Every row comes from one small tree of marks. Brackets hold a mark, then the marks that hang from it, in the order of their numbers. Every link used is in the known rows. Which tree was each row made from?
Known rows:
[K_753 [K_262 K_332 [K_882 K_279]]]: [ 0.09  0.72  1.43 -0.36  0.34 -5.07 -0.13  0.35 -0.32 -0.04 -4.11 -3.67
 -1.36  0.37 -2.12 -0.58  1.13  2.13 -0.52 -2.75 -3.04 -2.76]
[K_882 K_215 [K_690 [K_332 K_262]]]: [ 1.24  2.08  2.44  2.79 -2.22  4.23 -2.54 -4.11 -0.44  2.80  3.71 -2.27
  7.81 -0.93  0.99  3.56  0.49  2.48  4.65 -2.72  0.84 -1.20]
[K_215 [K_882 [K_690 K_332 K_753]]]: [ 2.66 -5.69  0.46 -3.84 -2.12  0.76 -0.18  0.65 -0.66  1.73  3.04 -0.78
  1.31 -1.37 -0.52  5.01 -3.33  3.14  3.96 -0.79  2.13  1.26]
[K_268 [K_690 [K_753 K_262]]]: [ 2.19 -4.47 -1.59 -0.97 -0.50  2.85  0.52  2.89 -4.04  3.60  1.84  4.24
 -0.75 -0.03 -2.10 -0.93 -0.44 -0.09 -5.10 -1.65  3.19  3.16]
[K_215 [K_882 K_279 [K_690 K_753]]]: [ 2.94 -2.87  0.81 -4.50 -1.48 -4.03 -0.51  6.06  0.68 -2.46  1.63 -2.02
 -2.09 -5.85 -1.42  4.89 -4.86  2.80  6.51 -1.57 -1.30  1.21]
[K_690 [K_332 K_262] [K_753 K_348]]: [-2.18 -1.00 -2.76  0.41  3.06  2.08  2.20 -2.36 -3.69 -1.48 -2.82  6.73
  0.30  4.11  1.18  0.85  2.39 -1.67 -1.81 -1.54  1.30 -1.26]
[K_268 [K_690 [K_332 [K_262 K_882]] [K_753 K_348]]]: [-6.29 -1.41 -2.99 -2.17  5.30  1.94  2.78 -5.50 -3.94 -2.83 -4.87  4.43
 -2.99 -0.22  1.48 -5.39 -1.59 -0.09 -0.67  3.58 -0.03  0.11]
[K_262 K_332 K_882]: [ 2.22  1.39  0.74 -0.69 -0.88 -0.01 -0.87 -1.01  3.09  0.75  1.29 -1.85
 -0.62 -2.40  1.07 -0.50  4.93 -0.32  0.72  0.25 -2.28 -0.50]
[K_753 K_262]: [ 5.32  0.61 -0.21  2.79 -3.29  0.52 -3.38  4.31  0.86  4.60  4.56 -0.70
  1.14  0.14 -3.24  2.91  2.64 -1.18 -1.93 -3.15  2.95  0.87]
[K_882 K_279 K_690]: [ 1.25 -0.61  3.72  1.40 -3.68 -0.10  0.18  4.73  0.34  1.01  4.57 -3.21
  0.23 -4.52 -3.76  6.18 -1.91  2.03  5.72 -0.70  0.40  0.61]
[K_268 [K_690 [K_332 K_262] [K_753 K_348]]]: [-4.52 -3.58 -1.65  0.71  4.21  5.37  3.04 -4.08 -6.43 -0.41 -2.20  7.74
 -0.43  2.02  1.49 -1.19  0.17 -0.43 -2.42  1.17  0.40  0.03]
[K_348 [K_753 K_262]]: [ 6.28 -3.09 -2.38 -0.03 -3.65 -1.09 -3.81  4.48 -0.62  4.75  2.72 -1.09
  1.21  1.47 -3.30  0.31  0.59 -2.78 -5.85 -4.49  5.29 -1.33]
[K_332 K_690]: [ 3.80  2.55 -2.10  2.86 -1.18  5.91 -4.30  0.38  1.61  2.11  7.35  2.35
 -0.03 -2.60  0.02  4.29  5.34 -1.82  0.97  2.10 -1.17  2.54]
[K_882 K_215 [K_690 K_332 [K_753 K_348]]]: [-0.57 -1.82  1.94 -0.64  0.01  1.57  2.23  0.45  0.14  0.92  1.71  3.19
  2.94  1.56 -0.43 -1.20 -2.92 -1.86  0.35  0.94  2.27  2.64]
[K_753 [K_262 [K_332 K_690] K_882] K_348]: [-3.38  3.04 -2.95  4.77  2.09 -0.17  0.08 -5.33  1.88  4.70 -6.32  2.49
 -3.71  2.56  1.50 -5.12  2.69 -4.25 -4.85  6.71 -3.15 -2.20]
[K_753 K_348]: [ 2.35  2.02  0.60  3.28 -1.07  0.99 -1.61  5.17  3.56  1.11  4.86  1.89
 -1.88 -2.41 -1.68  1.49  2.67 -4.61  0.60  1.99  0.16  1.87]
[K_268 [K_690 K_332 K_753]]: [ 0.87 -6.73  0.42 -3.13  0.95  6.73  1.57 -0.54 -5.91  0.43  5.26  4.59
  1.13  0.00 -1.46  2.09  0.53  2.42 -1.76 -1.21  1.83  3.84]
[K_690 [K_332 [K_262 K_882]] K_753]: [-0.58  0.46 -4.06 -4.66  2.56 -0.13  0.00 -3.99 -1.94 -3.79 -1.98  1.06
  0.27  1.06  1.15 -0.27  2.57  2.08  1.06 -3.04  1.73 -0.62]
[K_882 K_215 K_279 [K_690 [K_332 K_262]]]: [-0.31  2.01  3.85  1.60 -0.54  1.19 -1.69 -2.51 -2.35 -1.49  1.81 -3.54
  6.61 -1.64 -0.71  4.91 -1.77  4.66  7.17 -4.56 -1.87 -2.27]
[K_268 K_690]: [ 3.24 -1.47  1.84  1.36 -1.70  5.94 -2.35  2.79 -0.38  2.45  8.54  0.80
  0.07 -5.78 -1.43  2.54  1.99  0.09  1.04  1.17 -0.07  3.43]
[K_262 [K_332 K_690] [K_753 K_348] K_882]: [-3.64  4.14 -3.75  3.85  2.99  3.44  2.77 -6.04  3.40 -1.23 -4.68  3.24
 -5.14  1.75  6.93 -3.63  5.83 -3.91 -5.38  8.63 -6.65 -0.95]
[K_279 [K_882 K_215 [K_690 K_332 [K_753 K_348]]]]: [-1.74  1.65  4.32 -0.91  0.70 -2.02 -1.75  2.73  0.67 -2.73  2.20  0.27
  2.89  3.35  0.30 -3.28 -2.30  0.45  0.54 -1.44  1.32  2.58]
[K_268 [K_690 K_332]]: [ 1.45 -4.03  2.90  0.84 -0.77  7.88 -1.20 -0.91 -3.84  2.54  8.18  0.60
  2.43 -1.99 -2.48  4.12  1.28  2.60  0.86  0.10  0.47  2.70]

Which tree is each row?
[ 2.56  6.63 -0.43  1.08  0.37 -5.30 -4.96  3.76  6.93 -0.02  0.83 -2.75
 -1.27 -2.66 -1.91 -6.97 -1.10 -4.63 -0.22  1.47 -0.07  1.73]  [K_753 [K_262 [K_882 K_215]] K_348]
[ 3.33  3.81  3.37 -2.56 -2.08 -2.29 -4.61  6.02  3.00 -2.59  5.75 -2.03
  3.34 -1.20  1.03 -1.83  0.22  1.36  1.98 -4.21  1.51  4.09]  [K_279 [K_882 K_215 [K_690 K_753]]]
[ 1.09 -5.71  1.97 -5.12 -0.46 -2.29  0.54  2.38 -2.64 -2.39  1.33 -2.17
  0.23 -2.08 -2.41  6.29 -5.61  5.24  6.35 -2.52 -0.64  0.42]  [K_215 [K_882 K_279 [K_690 K_332 K_753]]]
[-5.09  0.26 -0.26  6.65 -0.93  5.00  5.01 -5.41 -1.74  1.85 -3.67  0.93
  1.29  4.28  3.95  3.26  0.66 -0.51 -1.61  3.42  0.65 -3.54]  [K_882 [K_690 [K_332 [K_262 [K_753 K_348]]]]]
[ 0.15  1.55 -1.83 -3.46  3.10 -4.66 -0.93  0.33  1.35 -2.02 -2.45  1.12
 -0.01  3.15 -1.77 -7.20 -2.20 -2.27 -2.97 -0.83  1.65  2.10]  [K_690 K_332 [K_753 [K_262 [K_882 K_215]] K_348]]
[-3.31  2.71  0.51  1.02  2.90 -2.98  4.45 -0.10  2.33 -6.29 -5.75 -0.81
 -5.36  0.47  3.54 -2.00  2.61 -1.12 -2.24  2.84 -7.32 -2.21]  [K_262 K_332 [K_753 K_348] [K_882 K_279]]
[ 2.28 -1.44  0.17 -1.25 -3.34 -3.83 -1.28 -2.54  2.13  6.15 -4.19 -5.16
  3.40  0.34  0.61 -6.70 -3.09 -1.43 -4.19 -1.38  2.31 -3.47]  [K_348 [K_753 [K_262 K_332 [K_882 K_215 K_690]]]]
[ 1.10 -1.53 -2.40 -3.06  0.47 -3.21  1.97 -1.14 -0.52  1.88 -5.47  1.70
 -1.47  3.12  0.73 -3.76  2.57 -0.33 -5.52 -2.72  0.94 -0.90]  [K_690 [K_753 [K_262 K_332 K_882]]]
[-3.66  0.96 -4.51 -0.64  4.45  0.95  2.78 -4.53  1.31 -0.80 -5.69  6.97
 -5.41  1.37  4.08 -5.61  3.64 -4.42 -3.97  6.57 -3.74  0.53]  [K_262 [K_332 [K_690 [K_753 K_348]]] K_882]
[-1.16 -0.28  0.92  1.11 -0.57  0.55  0.35 -3.11 -2.17 -3.47 -1.96 -5.22
  1.62 -0.96  3.22  8.16 -2.28  6.47  5.26 -1.64 -4.19 -4.25]  [K_215 [K_882 K_279 [K_690 [K_332 [K_262 K_753]]]]]
[ 2.73 -2.79 -2.35 -1.85 -1.55 -3.64 -1.22 -1.29  0.20  4.27 -4.25 -2.48
 -0.21  2.25 -0.30 -4.54  1.25 -1.99 -6.84 -2.51  2.22 -4.05]  [K_348 [K_753 [K_262 K_332 K_882]]]
[-0.26 -5.32 -1.42 -1.90 -3.97 -2.43 -0.23 -2.41 -1.69  6.33 -2.12 -6.06
  1.31  2.50 -4.38 -1.53 -5.53  0.95 -2.64 -0.24  8.06 -3.01]  [K_348 [K_753 [K_262 [K_882 [K_690 K_332]]]]]
[-6.55 -2.86  0.53  0.80  2.30 -0.62  5.68 -2.20 -5.71 -1.73 -6.22  3.67
 -0.14  3.19 -0.74  2.49 -3.86  1.59  2.15 -0.45  0.64 -2.82]  [K_882 K_279 [K_690 [K_332 K_262] [K_753 K_348]]]
[ 0.07  4.90 -2.35  1.21  0.52 -1.09  0.64  2.46  6.08 -4.02  0.28 -1.31
 -5.47 -1.81  2.30 -2.74  2.67 -4.00 -1.78  5.14 -1.76  1.53]  [K_262 [K_753 K_348] K_882]
[-2.12 -2.08  3.33 -1.84  1.65 -1.49  2.84  2.19 -1.85 -3.17  0.15  1.82
  1.68  0.99 -2.32  0.18 -5.29  0.51  2.78 -0.86 -0.43  1.90]  [K_882 K_215 K_279 [K_690 K_332 [K_753 K_348]]]
[ 1.67  1.07  4.26 -3.06 -1.03 -0.54 -3.53  2.29 -0.31 -2.59  5.54 -2.01
  5.70  2.35  0.04 -0.32 -0.59  3.94  1.89 -5.11  2.06  3.31]  [K_279 [K_882 K_215 [K_690 K_332 K_753]]]
[-1.34  3.66 -0.11  0.73  1.24 -7.77 -1.38  5.06  2.75 -2.26 -2.77 -3.09
 -5.31 -1.77 -4.85 -2.87 -2.83 -1.99  1.20  1.35 -0.89 -0.54]  [K_753 [K_262 [K_882 K_279]] K_348]
[ 3.33 -3.25  2.98  0.10 -3.86  1.91 -2.94  0.23  1.41  3.88  6.22 -4.83
  2.56 -3.80 -1.59  6.99 -2.55  3.12  6.58  0.52  1.00  0.16]  [K_215 [K_882 [K_690 K_332]]]
[ 1.40  0.37 -2.62 -5.49  1.51 -7.37 -0.18  4.92 -0.50 -4.16 -2.68 -1.33
 -3.87 -0.46 -3.97 -1.67 -1.95  1.22 -0.43 -3.90  1.17  1.11]  [K_690 [K_753 [K_262 [K_882 K_279]]]]
[ 2.23  3.37  6.66  0.68 -3.01  0.49 -6.23  2.12  1.57 -0.31  8.40 -5.99
  6.77  0.10 -0.87  1.66  0.15  4.13  4.54 -3.72  0.79  2.03]  [K_279 [K_882 K_215 [K_690 K_332]]]
[-0.91 -0.58  1.60 -2.49  1.36  0.22  1.16 -2.21 -4.36 -3.57 -1.20  0.29
  5.42  0.67  0.29  3.03 -2.46  4.71  4.47 -6.01 -0.50 -0.95]  [K_882 K_215 K_279 [K_690 [K_332 K_262] K_753]]
[-2.77 -0.04 -1.82 -1.89 -0.50 -3.24  3.70  2.47  3.74  0.10 -2.46  0.89
 -5.17 -2.68 -0.89 -4.20 -3.65 -3.66  1.28  5.84  3.43  2.11]  [K_262 [K_882 [K_690 [K_753 K_348]]]]
[ 0.24 -0.69  1.41  6.01 -0.82  0.05  1.24  0.38  0.04  6.32 -3.09  3.20
 -0.22  4.09 -0.25 -0.94  3.26 -4.08 -5.95  0.30 -0.78 -2.53]  [K_753 [K_262 K_332] K_348]
[-0.44  6.17 -2.73 -0.66  1.77 -2.43 -0.32 -0.20  1.72 -8.57 -2.48 -4.04
 -2.96 -2.73  3.14  1.54  3.32  2.33  2.20 -1.66 -4.54 -2.14]  [K_332 [K_262 K_753 [K_882 K_279]]]
[-5.02  5.42 -2.79  4.38 -0.65 -0.36  3.51 -3.13  4.22 -0.63 -5.90 -2.24
 -3.70 -1.63  4.82 -2.47 -0.16 -2.62  0.27  6.79 -0.20 -2.66]  [K_332 [K_262 [K_753 K_348] [K_882 K_690]]]
[-2.00  1.78 -2.22  6.95  1.76  6.99  3.20 -4.63  0.72  1.27 -2.21  6.34
 -2.39  4.04  6.87  0.51  7.32 -4.33 -7.15  6.32 -6.36 -1.17]  [K_262 [K_332 K_690] [K_753 K_348]]
